Every row comes from one small tree of marks. The marks that hang from a mark follow it in brackets, in the order of their numbers. Every link used is in the known rows. Which tree was each row made from?
Known rows
z832[z309]: [  6 -19  -3   2   7  -1  -8   9   9   6  -1  12 -10  -2   6   1   3   2
  -4  -1  -2  -3]
z300[z260[z883[z175]] z832[z309]]: [  3 -32 -11 -31   3   5 -39  18   1  10  -1 -10  -5  -2  11   5  -2 -13
   5  -1  24  -1]
z260[z309 z832 z883]: [-28  10  -3  21   6   3 -31   0 -16   0  -3  -8  11  10   4   5  -2 -12
   8  20  -9 -12]
z175[z883[z260[z309]]]: [ -5   2  -9 -12   8  -2  -8  11 -19   4 -12 -18  -3 -11  -5   5   1  -3
  -3  -2  -8  -1]
z832[z300[z260[z309]]]: [  9 -13  -4  -8 -10   0  -8  -4   9  -2   4 -23  -5  -2  10  -1   6 -15
   1   3  19  -2]
z260[z309 z883[z175]]: [-20  -8  -5  26   6   3 -48   5  -7   2  -6 -24   6  15  13   3   8 -11
  18  12  -3 -12]
z832[z300 z309[z260[z883]]]: [ 17 -27  -8 -26   0  -1  -3  25   8   2  -3   2 -17   2  20   4  14  -8
  -4   4  -7 -13]
z175[z883[z260[z832[z300]]]]: [  2   2 -15 -22   9  -4   7  11 -17   3  -8 -16  -8 -11  -9   3  -2  -4
 -14   2  -2  -1]
z175[z883[z260]]: [  4   2  -9 -25   6  -2   5  13 -14   5 -11 -10  -6 -14  -8   5  -1   0
  -8  -7  -6   2]
z883[z175 z260[z309]]: [-19  -3  -7   9  13  -1 -35   5 -17   0  -8 -18  -1   8   1  -4   7  -7
   7  12  -9 -10]
z309[z260[z883] z832]: [  1  -9   6 -11   3   5   1  28 -16   2  -7  -5  14   2  10  -1   1   3
  14   0 -17 -10]
z309[z260[z883] z832[z300]]: [  9 -16  -2 -17  -1   3   3  27 -11  -2  -4 -18   7   4  13  -3   6  -1
  10   4  -9 -12]
z883[z260[z309[z832]]]: [-14   4   0  -6   6   3 -16  10 -21  -2  -6 -13   6   1  -5  -5  -1   0
  12  10 -14  -7]
z883[z175]: [ -5 -14  -6  23  11  -1 -20   1   1   3  -2 -12  -1   8   4  -3   5  -1
   2   3   6  -3]
z175[z883]: [  6  -8  -9  -2   6  -2   5   8  -5   7  -7 -15  -3 -12  -3   5  -1   1
  -7 -10   3   5]
z832[z300]: [ 10  -9 -10  -7  -6  -2   3   0   6  -5   4 -17  -9   3   3  -1   6  -5
  -4   5  10  -2]
z832[z300[z260]]: [ 18 -12  -4 -21 -11  -1   3  -1  12  -3   5 -16  -8  -4   7  -1   3 -12
  -4  -1  22   0]
z832[z300 z309[z260[z883[z175]]]]: [ 14 -35 -11 -14   6  -1 -13  25   8   4  -4  -4 -16   6  21   2  17 -10
  -3   5  -4 -14]
z300[z260[z883] z832[z309]]: [  6 -22  -7 -45  -3   6 -26  18   0   8   0  -2  -5  -7   9   7  -5 -13
   4  -2  19   1]
z309[z260[z832[z300]]]: [ -1  -1  -3 -13   6  -1  16  12 -10   0  -2   7  -1   0   6  -1   6  -7
 -14   8 -11  -9]
z309[z260 z832]: [  3 -12   5  -2   7   4  11  23 -15   3  -5  -1  12  -2   6  -6   0   8
   6  -3 -15  -6]
z883[z175 z260[z309 z832[z300]]]: [-22  -3 -15  10  17  -2 -32   2 -19  -3  -5 -22  -3  11  -2  -6   7 -13
  -2  23  -5 -14]

Which tree is each row?
[ 13 -20  -2  -3  -4   3   2   7   4  -1   4 -25   5  -3   3  -7  -3  -1
   7  -1  19   0] -> z309[z832[z300[z260]]]
[ -1 -11 -11  -7   5   1 -16   9   3   0   1   0  -9   8   7   4   2 -12
  -5  16   0 -13] -> z260[z832[z300 z309] z883]
[ -9  -5  -4   1   9   3 -19  10  -2   4  -3  13  -2   5   4   5  -3  -7
  -2  12  -8 -11] -> z260[z832[z309] z883]
[ 11 -26  -6   3   0   3 -16  10   4  -1   2 -33   6   4   8  -6  -1  -4
  12   2  19  -4] -> z309[z832[z300[z260[z883[z175]]]]]
[ -1 -20 -12 -35   6   4 -13  27 -11   8  -4   5  -5  -1   8   5   3  -4
   0   4  -4  -4] -> z300[z832[z309[z260[z883]]]]
[ -4 -28 -15 -22  11   3 -23  28 -10   9  -5  -1  -4   2  11   3   5  -4
   0   5  -2  -5] -> z300[z832[z309[z260[z883[z175]]]]]
[-10 -11  -6 -22  -3   5 -24   4  -9   5   2 -17   6  -7   3   1  -4 -13
   5   2  22   5] -> z300[z260[z309] z832]
[ -2  -8   2 -11   5   1 -11  20  -9   3  -9   0   2   6  16   4  10  -7
   4   2 -14 -11] -> z309[z260[z883[z175]]]
[ -7 -18   3  13   1   6 -39   7  -1   4  -4 -27  13   3  13   0  -2 -11
  21   3  14  -6] -> z300[z260[z309[z832] z883[z175]]]
[-13 -16 -10  20  17   2 -34  10   0   6  -4   3  -2  11   8   3   0  -8
  -1  14  -3 -13] -> z260[z832[z309] z883[z175]]
[-17  -5   0  15   5   4 -38  -1  -4   4  -3 -14   9   4  10   3  -2 -20
   7  10  12  -8] -> z300[z260[z309 z832 z883[z175]]]
[  1 -16 -12   7  10  -2  -1   4   4   1   4   3 -11   2   2  -2   1  -6
 -15  13   4  -7] -> z260[z832[z300 z309]]
[-14 -14 -12  11  14   0 -35  10 -17  -1  -6 -34   2  11   1  -9   7  -3
  12  15  -4 -11] -> z883[z175 z260[z309[z832[z300]]]]
[  1  -8   3 -15   2   3 -15   6   6   5  -1  11  -1  -6   8   5  -7 -14
  -2   1   9  -5] -> z300[z260[z832[z309] z883]]
[ -4  -2   7  -9  -9   4 -26   1   2   1  -3 -12   6  -2  12   6  -1 -16
  14   0  10  -4] -> z300[z260[z309 z883]]
[ -5  -3  -9  -5  10   0  -8  16 -21   6 -12 -25   3 -10  -6   1  -2   2
   2  -2  -8   0] -> z175[z883[z260[z309[z832]]]]
[ -8   5  -4 -20  12  -1  -4   9 -13   1  -5  16  -7  -2  -7  -1  -5  -3
  -9  10 -15  -8] -> z883[z260[z832[z309]]]
[  4 -18  -7  -5  -7   1 -28   1   8  -2   1 -31  -5   6  15   1   8 -19
   8   6  20  -7] -> z832[z300[z260[z309 z883[z175]]]]
[  4 -25  -1  -8  11   1 -17  26   2   8  -8  12  -9   3  19   4  10  -3
  -1  -1 -13 -13] -> z832[z309[z260[z883[z175]]]]
[ -2   0 -10 -26  10  -2  -2   9  -9  -2  -2   5 -13   0  -6  -1   0  -6
 -12  13  -9  -9] -> z883[z260[z832[z300 z309]]]
[-18   3  -8  -1  20  -1 -19   4 -18   0  -6  -4  -1   7  -7  -4   0  -5
  -6  14  -8  -9] -> z883[z175 z260[z832]]
[ -3 -19   1   5   9   5 -13  28 -14   4  -9 -13  14   7  13  -3   4   2
  15   2 -13 -12] -> z309[z260[z883[z175]] z832]
[ -5  -9   7  -1  -6   6 -27   7  -3   2  -2 -19  13  -2  11   1  -4 -10
  19   0  11  -4] -> z300[z260[z309[z832] z883]]
[  0  -8 -14 -10   8  -1  -7  15 -18   3 -10 -33  -2  -9  -5   0   1  -1
   0   0  -2  -2] -> z175[z883[z260[z309[z832[z300]]]]]
[-24  18  -3  -5  10   0 -14   1 -23  -2  -5   0   3   1  -8  -2  -2  -7
  -1  17 -17  -9] -> z883[z260[z309 z832]]
[  2  -7  -5 -44  -9   6 -19  11  -7   3   1 -12   4  -5   4   6  -7 -14
   7  -1  22   4] -> z300[z260[z883] z832]
[ -2 -16  -9 -31  -2   5 -32  11  -6   5   0 -20   4  -1   8   4  -4 -15
   8   0  26   2] -> z300[z260[z883[z175]] z832]
[ -6  -8  -7  -5   8   0  -7  17 -10   1  -5  -5   0   9  14   2   9 -13
  -5  12 -10 -16] -> z309[z260[z832[z300] z883[z175]]]
[ 23 -31  -6 -19  -4  -1  -4   8  21   4   3  -5 -19  -6  12   0   5 -10
  -8  -3  20  -3] -> z832[z300[z260] z309]
